Every row comes from one small tree of marks. The marks that hang from a mark follow it in brackets, in alphabetical order. Every link used is in the known rows. Which tree was each row made from?
Known rows:
J{N{K M}}: [0.87, -0.67, -1.63, -0.18, 0.51, -1.07, 1.96, 1.28, -2.45, 1.75, -1.32, 0.11, 0.27, -0.49, 1.05, -2.48, 1.56, 0.25, 1.98, 2.12]
W{M{N{J{B}}}}: [3.13, -0.36, -1.00, -0.23, 0.03, 2.06, 0.75, 2.62, -3.21, -5.24, -1.30, 3.12, 2.74, -0.71, 0.74, 1.32, -1.19, 0.79, -0.59, 3.61]
W{M}: [2.04, -0.14, 0.99, -0.68, 0.38, 0.53, 1.38, -0.21, -0.74, 0.33, 0.87, 1.24, 0.71, 1.17, -0.22, 0.62, -0.53, -0.97, 0.41, 1.60]
J{B N T{A}}: [2.24, 1.72, -1.65, 0.18, 3.75, 2.52, 0.70, -0.75, -2.30, -3.31, -1.30, 1.82, 0.36, -1.71, 2.30, -1.66, -1.97, 0.18, -1.11, 1.27]
N{K}: [-1.57, -0.03, -1.51, 0.89, 0.62, -1.93, -0.63, -0.29, 0.98, 1.76, 0.68, 0.75, -0.64, 0.21, 1.24, -0.49, 0.79, -1.40, -0.30, 0.16]
N{J{B T} M}: [3.65, 0.46, -1.55, -0.23, 1.39, 4.70, 2.49, 1.73, -1.48, -3.60, -2.17, -0.26, -0.32, -0.12, 0.79, -2.19, -0.83, 3.25, -0.46, 1.92]
A{T{J}}: [0.83, -1.04, 0.65, -1.49, -0.67, 3.74, 0.27, -0.56, -1.19, -0.65, -0.61, -0.10, -2.76, -0.72, 0.18, 1.50, -1.91, -0.41, -1.01, -0.51]
B{J{N{K M} T{A}}}: [2.76, -0.40, -2.68, -0.43, 2.09, 2.86, 1.96, -1.93, -1.98, 0.81, 0.42, 0.65, -1.24, -1.34, 2.85, -3.01, -0.27, -0.19, 0.64, 3.04]
K{N{J}}: [1.13, 0.27, -1.18, 1.04, -0.41, 1.50, -2.52, -0.44, 1.14, -1.63, -0.35, -0.10, -0.31, -0.84, -1.40, -1.06, -0.60, 0.69, 1.66, 0.96]
J{B N{K M} T{A}}: [2.74, 1.32, -2.30, -0.42, 3.73, 1.46, 2.09, 0.11, -3.36, -0.58, -1.35, 2.57, -0.05, -1.45, 3.58, -3.30, -0.69, 0.06, -0.66, 2.69]
A{T}: [0.32, -0.03, -0.16, -1.75, -0.53, 2.36, 0.61, -0.69, 0.87, 0.34, -1.03, 0.36, -0.48, -0.72, -0.44, -0.19, -0.45, 0.28, -0.21, -1.21]
J{B N{K M} T}: [2.00, 0.79, -2.73, 0.80, 2.68, 1.69, 2.40, 1.85, -2.40, -0.71, -2.58, 0.01, 0.34, -0.81, 2.20, -3.09, 0.45, 0.40, -0.25, 1.36]
A{T{J{B N}}}: [1.01, -0.09, -0.98, -1.28, 1.08, 4.22, 1.00, 1.32, -4.42, -3.07, -2.59, -0.04, -0.49, -1.92, 1.05, 1.47, -2.34, 0.34, -1.35, 0.79]
M{N{J{B T{A}} K}}: [2.14, 1.01, -3.55, 1.24, 2.33, 1.67, -1.11, -0.06, -0.86, -4.69, -0.67, 4.55, -0.11, -2.04, 3.73, -1.46, -1.39, -0.18, -1.80, 2.15]
T{A J}: [1.53, -0.08, 0.94, -0.87, 0.68, 1.52, -0.91, -1.56, -2.89, -1.10, 1.78, 2.10, -2.82, -0.73, 1.82, 1.04, -2.58, -1.05, -0.92, 1.80]
W{M{N}}: [2.41, -0.55, 0.58, -0.23, -1.01, 0.30, 0.60, 1.41, -1.80, -1.37, -0.14, 2.58, 1.96, 0.11, 0.20, 0.92, -0.59, -1.57, 0.05, 1.93]
T{A J{B N{K}}}: [0.25, 0.41, -1.81, 0.04, 3.27, 0.30, -0.78, -0.14, -5.41, -1.98, 0.12, 3.10, -1.22, -1.93, 3.96, 0.71, -1.95, -1.40, -1.33, 3.17]
T{A J{B N}}: [1.68, 0.26, -0.58, -0.45, 2.55, 2.27, -0.26, 0.28, -6.08, -3.51, -0.29, 2.35, -0.61, -2.24, 2.61, 1.20, -3.10, -0.11, -1.21, 3.09]
B{J{N{K}}}: [-1.13, -1.36, -3.33, 0.59, 0.63, 0.05, -0.14, -0.64, -0.77, 0.70, -0.17, -1.18, 0.60, -0.88, 1.40, 0.37, 0.78, -0.70, 0.76, 2.06]
K{N{J{T} M}}: [4.45, 0.32, -0.85, 0.45, -0.11, 4.13, -0.15, 0.08, 0.98, -1.39, -1.35, -0.91, -1.52, -0.33, -1.33, -3.61, -0.78, 1.60, 1.77, 0.98]
B{J}: [-0.26, -0.90, -1.01, -0.39, -0.48, 2.08, -0.45, -0.73, -0.21, -0.40, 0.76, -1.27, 0.26, -0.38, 0.23, 1.43, -0.54, 0.38, -0.33, 0.85]

Which tree is each row?
[-0.92, 0.36, -3.12, 0.82, 1.67, 0.13, -0.72, 0.89, -0.68, -2.46, -0.63, 1.23, 0.23, -0.39, 1.94, 0.33, 0.01, 1.12, -0.75, 1.95] => N{J{B} K}
[2.80, 1.44, -1.88, -0.02, 3.07, 3.91, 0.14, -1.12, -0.58, -4.54, -0.31, 2.21, -0.99, -0.97, 2.07, -1.42, -2.17, 1.71, -1.77, 1.85] => N{J{B T{A}}}
[3.23, 0.35, -1.15, -0.08, 2.01, 3.03, 0.23, -2.42, 1.09, -2.59, 0.70, 1.39, -2.24, -0.44, 1.14, -2.23, -1.68, 1.00, 0.04, 1.61] => N{J{T{A}}}
[2.56, -0.78, -0.01, -0.93, 0.74, 3.18, 2.13, 3.38, -7.25, -2.69, -2.10, -0.26, 0.05, -1.07, 1.67, 0.25, -1.88, 1.66, 0.15, 3.15] => T{J{B N{M}}}
[3.00, 0.23, -3.05, 1.36, 1.59, 2.13, 0.53, 1.73, -0.41, -4.28, -1.11, 3.05, 1.04, -0.10, 2.42, -0.23, -0.85, -0.90, -1.29, 2.74] => W{M{N{J{B T} K}}}
[1.69, -0.37, -2.24, 0.59, 0.61, 0.31, 0.33, 2.37, -2.34, -3.64, -0.83, 3.89, 2.09, -0.38, 2.12, 1.04, -0.43, -0.73, -0.68, 3.60] => W{M{N{J{B} K}}}
[0.53, 0.23, -2.29, -0.36, 1.61, -0.10, 2.00, 2.39, -4.30, 0.06, -2.33, 0.79, 1.51, -1.01, 2.08, -1.51, 0.74, 0.69, 0.31, 2.40] => J{B N{K M}}
[0.38, -1.67, -2.60, -0.56, -0.14, 1.06, 1.93, 0.55, -2.45, 1.59, -0.56, -1.06, 0.41, -0.66, 1.48, -1.19, 0.99, 0.60, 1.32, 2.98] => B{J{N{K M}}}
[3.76, -0.45, -0.80, -0.12, 0.79, 2.57, 2.95, 1.17, -1.69, -0.41, -2.20, -1.72, -0.16, -0.26, 0.02, -3.38, 0.08, 1.34, 1.64, 1.16] => J{N{M} T}
[0.33, -1.16, -2.89, 1.29, -0.78, -0.93, -1.12, 1.14, 0.12, -1.95, -0.67, 1.79, 0.24, -0.92, 1.70, -0.51, 0.76, -0.03, 0.54, 2.02] => M{N{J K}}
[1.61, -1.75, -0.83, 0.03, 0.28, 0.28, 1.67, 1.45, -4.40, 0.87, -0.80, -0.32, -1.94, -0.36, 1.72, -0.96, -0.02, -0.43, 1.54, 3.08] => T{J{N{K M}}}
[1.56, -0.55, -1.82, -1.92, 0.81, 3.76, 2.28, 2.39, -5.30, -0.88, -2.72, 0.89, -1.14, -1.62, 2.34, -0.15, -1.17, 0.44, -0.60, 1.83] => A{T{J{B N{K M}}}}
[1.33, 1.43, -3.19, 0.66, 3.66, 2.03, -0.29, -1.42, 0.15, -3.05, 0.10, 3.17, -1.63, -0.71, 3.48, -1.72, -1.41, 0.27, -1.88, 1.76] => N{J{B T{A}} K}
[3.59, -0.66, -2.52, 1.43, 0.42, 1.13, 0.91, 0.29, 1.61, -2.30, -0.23, 2.25, -0.25, 0.55, 1.23, -1.35, -0.20, -1.50, 0.24, 2.47] => W{M{N{J{T} K}}}
[4.87, 2.14, -1.29, -0.55, 2.10, 5.18, -0.85, -0.62, -1.77, -3.59, -0.98, 2.66, -0.87, -1.55, 0.71, -3.07, -2.53, 1.86, -0.38, 2.28] => K{N{J{B T{A}} M}}
[2.02, -0.89, 0.18, -0.56, 1.41, 1.27, -0.14, -1.14, -4.51, -1.63, 0.67, 1.43, -2.04, -1.18, 1.52, 0.24, -2.16, -0.59, 0.22, 2.79] => T{A J{N}}
[2.06, 0.67, -2.25, 0.74, 2.18, 3.71, 0.71, 0.67, 0.29, -4.51, -1.56, -0.53, -0.19, -0.42, 0.71, -1.03, -1.25, 1.98, -1.18, 0.79] => N{J{B T}}
[1.84, -1.17, -3.19, 0.35, 1.01, 2.93, 2.14, -0.17, -0.85, 0.93, -1.17, -1.93, -0.44, -0.53, 1.48, -2.35, 0.44, 0.26, 0.83, 2.07] => B{J{N{K M} T}}
[5.68, -0.31, -0.50, -0.35, 1.12, 3.30, 1.13, -1.07, -0.38, -3.76, 0.56, 3.97, -0.19, -0.39, 1.14, -1.10, -1.97, -0.44, 0.23, 3.56] => W{M{N{J{T{A}}}}}
[2.29, 0.01, -2.08, -0.14, 2.02, 3.67, 0.53, -2.84, -0.78, -1.54, 0.35, -0.34, -0.38, -1.43, 1.42, -1.08, -1.66, 0.25, -0.26, 2.13] => B{J{N T{A}}}
[-0.22, -0.52, -2.26, -0.42, 1.74, 2.53, 0.22, 1.11, -3.54, -1.70, -2.14, 0.77, -1.12, -1.95, 2.17, 1.30, -1.45, -0.70, -1.35, 0.97] => A{T{J{B N{K}}}}
[2.80, 1.02, -0.94, -0.46, -0.14, 3.39, -0.90, 1.81, -2.54, -2.77, -1.92, 0.78, 0.95, -1.27, -0.53, -1.59, -1.03, 2.62, 0.67, 2.18] => K{N{J{B} M}}
[2.24, -0.25, -2.08, 0.73, 1.52, 0.81, 2.79, 0.76, -0.48, 1.36, -1.60, -0.97, -0.87, -0.24, 1.09, -3.72, 0.92, -0.19, 1.43, 1.18] => J{N{K M} T}
[2.37, 0.41, -3.02, 0.30, 1.75, 2.78, 1.95, 1.59, -0.54, -1.91, -1.58, 0.48, -0.99, -0.09, 2.15, -2.47, 0.07, 1.91, -0.59, 1.98] => N{J{B T} K M}
[-0.11, -0.06, -3.49, 1.04, 0.44, -0.02, -1.29, 2.52, -1.72, -3.95, -1.75, 2.75, 1.53, -1.58, 2.33, 0.48, 0.22, 0.52, -1.17, 2.34] => M{N{J{B} K}}
[2.85, -0.77, -0.23, -2.65, 0.39, 5.35, 2.90, 2.50, -6.27, -2.11, -3.17, -0.01, -0.57, -1.89, 1.01, 0.20, -1.90, 1.61, -0.40, 1.92] => A{T{J{B N{M}}}}
[1.40, 0.62, -3.96, 2.05, 1.15, 1.62, -0.68, 1.62, -0.20, -4.46, -1.87, 1.78, 0.62, -1.45, 2.73, -0.77, -0.51, 0.51, -1.59, 1.17] => M{N{J{B T} K}}
[4.24, 1.22, -1.47, 0.14, 1.00, 4.89, -0.47, 1.12, -0.68, -3.32, -2.20, 0.13, -0.09, -1.07, -0.45, -2.79, -1.49, 1.87, 0.03, 1.30] => K{N{J{B T} M}}
